Known rows, with every step that occurs:
litivu-mafe-nebo-tirip: [ 15.9   3.3  -2.6 -16.9  -2.4   2.2  11.5  15.4  -0.7  14.1 -22.4   2.5
 -14.5 -18.6   6.7   8.0   7.9  -1.5   3.8  -9.7   1.3  -0.4  -6.1  11.1]
litivu-tirip-zipenu-repu: [-11.3  -4.9  -4.1 -11.8  -7.5 -14.1   5.3  11.2  18.1  28.2  11.9  17.6
   4.4  -0.4   8.2  -2.4  14.3   6.0 -18.3  21.0  -6.5   8.7 -35.0 -30.3]
zipenu-mafe: [ -1.0 -14.9  -2.7   2.6  -6.3  -2.0   1.6  -4.0   5.4 -24.7  10.9   1.8
  -1.0  -4.8   2.2  -3.8   2.9  -6.0  -8.9  14.3  -0.8   1.6  11.0  -4.5]
tirip-litivu: [-20.3   3.6   5.1  -4.5  -4.3  -7.3  -4.5   7.1  -0.3   7.9  -6.9   1.1
  13.4  -0.3  -3.3  -3.9   4.3 -13.7  -2.9  11.7  13.4   6.8   3.3  -4.2]
tirip-nebo-mafe: [ 20.0  -2.6  17.0   0.2  -2.5   1.6   8.4  15.0  -5.5   8.4  -6.2   6.9
   5.9   8.4   5.0   3.7   6.4   2.3 -26.1   7.8  -2.3   1.8 -17.9  23.9]
repu-nebo-mafe: [ 15.2 -11.3   2.6   0.9  -9.8  -7.1  14.6  -0.8  -0.5 -11.5 -10.1  19.2
  17.7   2.7  -5.6   4.9  -3.8  -4.6 -20.3  -1.3   3.6  -4.0  -9.1  17.9]
mafe-nebo-tirip: [ 23.3   7.5 -10.5 -12.9  -1.2  -7.4   7.5  11.2   5.6   4.5 -13.7  -3.4
  -6.6 -12.8   3.3  -2.2  10.3   1.5   3.0 -12.6  -1.5  -5.1   6.4  15.3]
zipenu-mafe-nebo-tirip-litivu-repu: [ -5.9   3.2 -13.5 -14.1 -14.1  -5.7   7.1   7.0   8.9  -5.2 -20.0  27.4
  -1.9 -17.1   4.8  -0.5   4.8  -9.9  -6.5  10.6  23.4   3.5   3.7  -5.8]
zipenu-repu-nebo-mafe-litivu: [ 19.0  -6.4 -11.6 -16.9 -18.3 -22.9   9.0  12.9  10.2   7.5  -4.7   9.4
  43.6   5.0  -7.3  -5.5  14.6  -6.3 -10.6  13.1   0.7 -15.0  -7.3  -5.9]
litivu-mafe-nebo: [  3.9   4.7  -3.5 -17.9   0.8   8.6   9.0  16.2  -4.7  18.0 -15.7  13.6
 -21.7  -7.2  19.7   9.1   6.2   4.4   4.6 -10.8  -0.9  -7.1 -19.9   4.6]
nebo-mafe-litivu-tirip-zipenu: [  6.8  -2.9  10.8 -22.2  -8.6 -12.2   2.6  12.3   3.4  36.7  -9.7  11.1
  20.5   1.6   7.5   0.3   6.0 -15.2 -21.2  22.1   0.1   2.5 -58.7  13.4]
zipenu-repu-nebo-tirip: [ 11.1 -10.3 -18.7  -4.8 -16.8 -17.4  14.5   4.1  17.2  -9.3  -4.9  11.8
  24.2 -10.8 -11.5  -3.4  11.8   6.5  -4.3   0.4   1.9   1.7  15.3 -20.3]
tirip-zipenu: [ -5.5   2.0  11.5  -5.7  -0.4  -9.1   3.6   1.6   2.0  14.6   6.5   1.0
   8.4   4.5  12.9  -5.1   2.4   2.0  -3.4   3.2  -5.3  10.4 -36.0   1.6]
mafe-nebo: [ 10.8  10.3 -12.7 -12.1   2.0  -2.0   5.8  10.9   2.2   5.9  -6.1   6.1
 -11.5  -1.7  15.4  -2.2   9.4   6.8   5.0 -12.7  -3.1 -11.7  -5.6  10.7]
nebo-mafe: [ 14.3  -3.3  15.0   1.7   0.7  -4.0   3.6   2.0  -4.3  -1.1  -2.5  -2.3
   2.2   4.6  -7.2   4.7  -2.6  -9.4 -22.2   5.4  -0.6  -2.7  -4.5  20.9]
mafe-nebo-tirip-zipenu-repu: [ 10.3   7.5  -7.6 -18.3  -5.8 -24.5  10.0  17.7  20.1  21.5   8.9  -2.3
   7.5  -5.6  10.8 -10.2  23.2   9.9  -5.6   2.4 -11.1   3.4 -17.2 -14.4]
zipenu-mafe-nebo-tirip-litivu: [ -0.1   0.3  -7.2 -14.8 -10.4 -15.6   4.5  13.7   9.3  -7.1 -11.0   0.6
   7.3 -15.0   0.9  -7.8  16.2 -16.5  -6.3  11.9  10.6   3.5  17.3   5.8]
litivu-repu-zipenu-mafe: [ -6.0 -20.4   9.2   0.8 -17.2  -9.7   6.5 -16.4   2.6 -29.4   0.8  34.5
   8.5  -9.9   7.5  -2.7  -9.6   2.0  -8.2   4.9  16.7   5.9  10.0  -7.3]
nebo-tirip-zipenu: [  5.8   0.3  12.5  -7.5  -3.5 -13.8   4.9   1.8   5.0  12.5  -1.0  -8.1
  12.7  -5.8   3.1  -4.9   3.4  -2.6  -3.9   2.3  -3.2  15.4 -26.1   7.9]
mafe-zipenu-repu: [ 12.2   9.1  -6.7 -13.2   1.0 -22.6   3.3   8.2  22.9  14.7  15.2  -4.3
   2.2  -1.9  10.9  -6.4  12.0  13.7  -6.0  -0.3  -3.8  -6.4  13.9 -26.0]
zipenu-mafe-nebo-tirip: [ 22.3  -4.0 -13.0 -10.2  -6.5  -8.7   9.7   7.5  10.5 -15.8  -5.1  -2.2
  -6.7 -15.6   4.3  -5.4  12.3  -2.8  -4.0  -1.4  -2.8  -2.9  15.3  11.1]
repu-zipenu-mafe-nebo-tirip-litivu: [  0.3  -6.1   7.5 -14.2 -17.5 -27.9   5.8   6.6   5.6 -11.5 -12.9   7.8
  20.3 -16.4   2.7 -12.1  11.3 -14.2  -3.9   3.5  15.9   6.5  22.7  11.5]
litivu-repu-nebo-tirip-zipenu: [  2.2  -4.7  -4.9  -8.6 -14.9 -10.4  17.3  -4.1   9.6   5.0 -16.3  30.6
  21.1  -9.1   7.5   1.0  -3.6   6.1  -3.3  -4.2  10.6  13.8 -37.9  -2.8]

Rows:
[ -6.6  13.7 -11.4 -14.7  -8.3  -3.2   4.9  11.3   5.4  13.1 -28.7  25.7
  -1.6 -13.3   3.4   1.4   2.9  -5.8  -0.4   0.0  24.6   1.3  -4.5  -2.8] -> mafe-nebo-tirip-litivu-repu
[  3.4  -6.4 -10.6 -18.4  -6.9  -6.1  11.3  10.6  11.3   5.1   1.7  23.5
 -12.5  -7.2  27.9  -4.1  13.4   1.1 -15.4   9.8  -5.6  -0.1 -35.8   5.4] -> litivu-tirip-zipenu-mafe-nebo
[  1.5   7.9 -14.4 -15.6  -9.3   1.3  -1.7   2.6   2.6  15.8 -16.5  19.8
  12.9  -3.0   3.2  -0.3  -1.6  -2.0   9.7   6.3  15.4  -8.7 -18.2 -11.7] -> mafe-litivu-repu
[ -1.2   6.6   6.5 -21.4  -6.4 -21.9   3.9  18.3  17.8  29.2  -4.4  -3.5
   6.9 -15.9   4.8   1.4  13.2  -1.4  -7.8   9.5   9.0   6.0  11.6 -30.0] -> nebo-tirip-litivu-mafe-zipenu-repu
[  3.4  -5.4  -2.9  -7.2  -4.7  10.7   6.7  17.0   2.9  22.5 -14.3  27.7
  -3.6  -1.4  13.6   4.5  10.5  10.7 -15.7  11.7   3.2   6.9 -29.5   0.2] -> litivu-tirip-nebo
[  4.9 -20.7  -2.2  -4.5 -18.1 -16.6  15.5  -4.3  13.1 -22.3   4.8  13.3
  23.5 -11.3   6.0  -8.6   5.5  -3.3 -11.5  10.9  -0.9  13.3 -15.0   0.2] -> repu-nebo-tirip-zipenu-mafe
[  4.2 -13.8   7.5  -3.9  -9.8 -14.1   7.0  -2.6  10.6 -13.8  10.0  -4.2
  10.6 -10.6   5.0  -7.1   7.0  -7.6 -13.1  16.6  -4.8  16.1 -12.3   2.6] -> nebo-tirip-zipenu-mafe
[ 20.6   1.3   4.8 -13.8  -6.4 -12.6  -2.3  10.9  -2.1  13.1  -8.6  -9.7
  25.5   4.1  -6.8  -3.7   5.7 -16.6  -8.2  12.5   0.7 -12.2 -11.4  18.3] -> nebo-mafe-litivu
[ 11.2  -1.1 -19.0 -12.8 -10.8 -22.3  14.3   4.5  23.4   2.0   4.4  19.1
  19.3  -3.1  11.8  -6.4   9.5  18.2  -3.5  -7.6   1.8  -7.2   7.2 -27.3] -> mafe-zipenu-repu-nebo
[ 24.9   2.0   0.6 -10.6  -4.9 -11.6  18.1  -3.2   9.1   2.0 -16.1  31.5
   7.6  -2.6  13.2   6.9 -10.7   7.0 -20.5 -13.0  15.4  -8.6 -13.0  11.4] -> litivu-repu-nebo-mafe-zipenu
[  1.2  -0.6   7.3 -22.2  -9.7 -13.5  12.3   8.8   7.6  18.4 -26.9  14.1
  15.0 -19.0   9.9   5.4  -0.3  -5.1  -2.6  -5.3  19.8   7.0  -2.8  -3.1] -> repu-nebo-tirip-litivu-mafe-zipenu
[ 15.8  -7.1  -8.7 -16.5 -14.7 -17.1  18.8   8.9  18.6   8.3 -12.1  14.5
  14.4 -19.0   2.8   3.7   8.5  10.6  -4.7  -5.7   4.7   2.7   7.4 -21.9] -> litivu-mafe-zipenu-repu-nebo-tirip
[ -0.8 -22.6  15.2   2.4 -14.7 -16.7   4.5 -14.0   1.7 -31.5   9.6  12.6
  14.7  -7.2   4.3  -9.4  -2.7  -2.2  -8.2   4.6   5.3   5.9  19.6   1.5] -> repu-zipenu-mafe
[-27.7  -3.0  14.4 -10.5  -5.5   4.3  -0.9  11.2  -8.1  18.6 -15.4   9.8
   1.6  -6.7   1.7  10.4   0.6 -14.4  -1.2  13.7  14.2  10.1 -13.4 -10.2] -> tirip-litivu-mafe
[  4.8  -3.6   1.3 -22.4 -12.7 -23.2   3.4  19.0  15.7  37.6   5.9  10.1
  23.7   2.7   2.6  -3.8  17.9  -6.8 -26.6  29.5  -6.6   0.3 -43.8 -15.3] -> nebo-mafe-litivu-tirip-zipenu-repu
[  8.4 -10.8   3.9  -6.1 -12.8 -22.0  17.7   5.9  10.6   2.9   6.3  19.0
  27.8   7.6   2.4  -1.0   8.8   3.2 -28.3   9.0  -4.7   2.2 -25.8  -3.9] -> tirip-zipenu-repu-nebo-mafe
[ 14.8   8.9   1.7 -16.7  -1.4 -14.3   9.8  10.9   7.8  18.1  -6.0  -3.5
   2.3  -7.6  15.3  -7.1  11.2   1.7  -0.5  -8.4  -6.1   5.9 -30.2  16.6] -> mafe-nebo-tirip-zipenu
[  9.1  -2.5  -9.3 -19.0 -10.8   3.8   2.1  24.1   5.1  32.9 -18.2  21.9
  15.9  -0.4  14.3  -1.4  16.8   4.1  -7.0  17.3   4.0  -1.8 -34.8   0.1] -> mafe-litivu-tirip-nebo
[ 10.9  -4.6  18.6 -13.1 -16.5 -18.6   3.8  -5.9  -5.5   6.7 -18.4  27.9
  31.0  -2.8   0.2  -2.3  -9.0  -5.9  -5.8   0.2  21.7  -4.8 -10.4  11.4] -> nebo-mafe-litivu-repu-zipenu
[ 12.8 -10.9 -11.4  -2.3 -13.3  -8.6  13.5  -1.6   6.3 -12.3 -16.2  11.5
  20.6 -12.1  -8.2   0.4   1.2   0.0   0.5  -7.9   5.8   3.6   6.9   3.5] -> repu-nebo-tirip
[ -6.3  -8.4 -13.2  -8.0 -14.6 -20.2  14.8   5.1  17.5   4.7   9.7  24.1
  28.2   3.6   9.4  -7.3  12.0  14.7  -5.9   3.4  -4.7   4.2 -24.8 -27.4] -> tirip-zipenu-repu-nebo
[-10.7  -5.6 -12.1  -9.4 -20.2 -23.2   7.8  11.0  15.0  -0.1 -11.5  12.1
  35.0 -10.3 -13.4  -6.1  14.7  -7.9  -6.0  11.9  14.8   7.9  17.6 -23.3] -> zipenu-repu-nebo-tirip-litivu
[  6.2  -7.9  -4.4 -11.1 -13.0 -10.1  12.2  -4.0   4.5 -19.4  -5.0  36.9
  -4.0 -10.8  21.6  -5.2   1.0   8.3  -2.5  -8.5  12.4  -5.8   2.9   3.9] -> litivu-repu-zipenu-mafe-nebo
[  1.6   1.9 -10.1 -17.1 -15.2 -31.9   9.1  10.8  22.5   7.6 -10.5   9.6
  33.9 -13.3  -1.7  -8.3  13.5  -2.4  -6.6   3.8  16.7   4.2  19.6 -20.5] -> mafe-zipenu-repu-nebo-tirip-litivu
[  5.4 -15.8  -1.0  -9.4 -15.4 -17.5  18.5   8.8  13.7  11.5  -2.3  34.1
  21.0   2.7   1.5   5.1   8.2   0.3 -36.2  16.3  -1.4   3.8 -38.1  -7.1] -> litivu-tirip-zipenu-repu-nebo-mafe
[ 23.5   6.5   6.1 -11.1   1.1 -24.3   5.9   9.5  18.5  14.6  13.3  -5.8
   4.1   0.5   5.3  -2.2   9.6   6.3 -24.1   4.5  -4.7  -8.2  10.1  -9.6] -> nebo-mafe-zipenu-repu
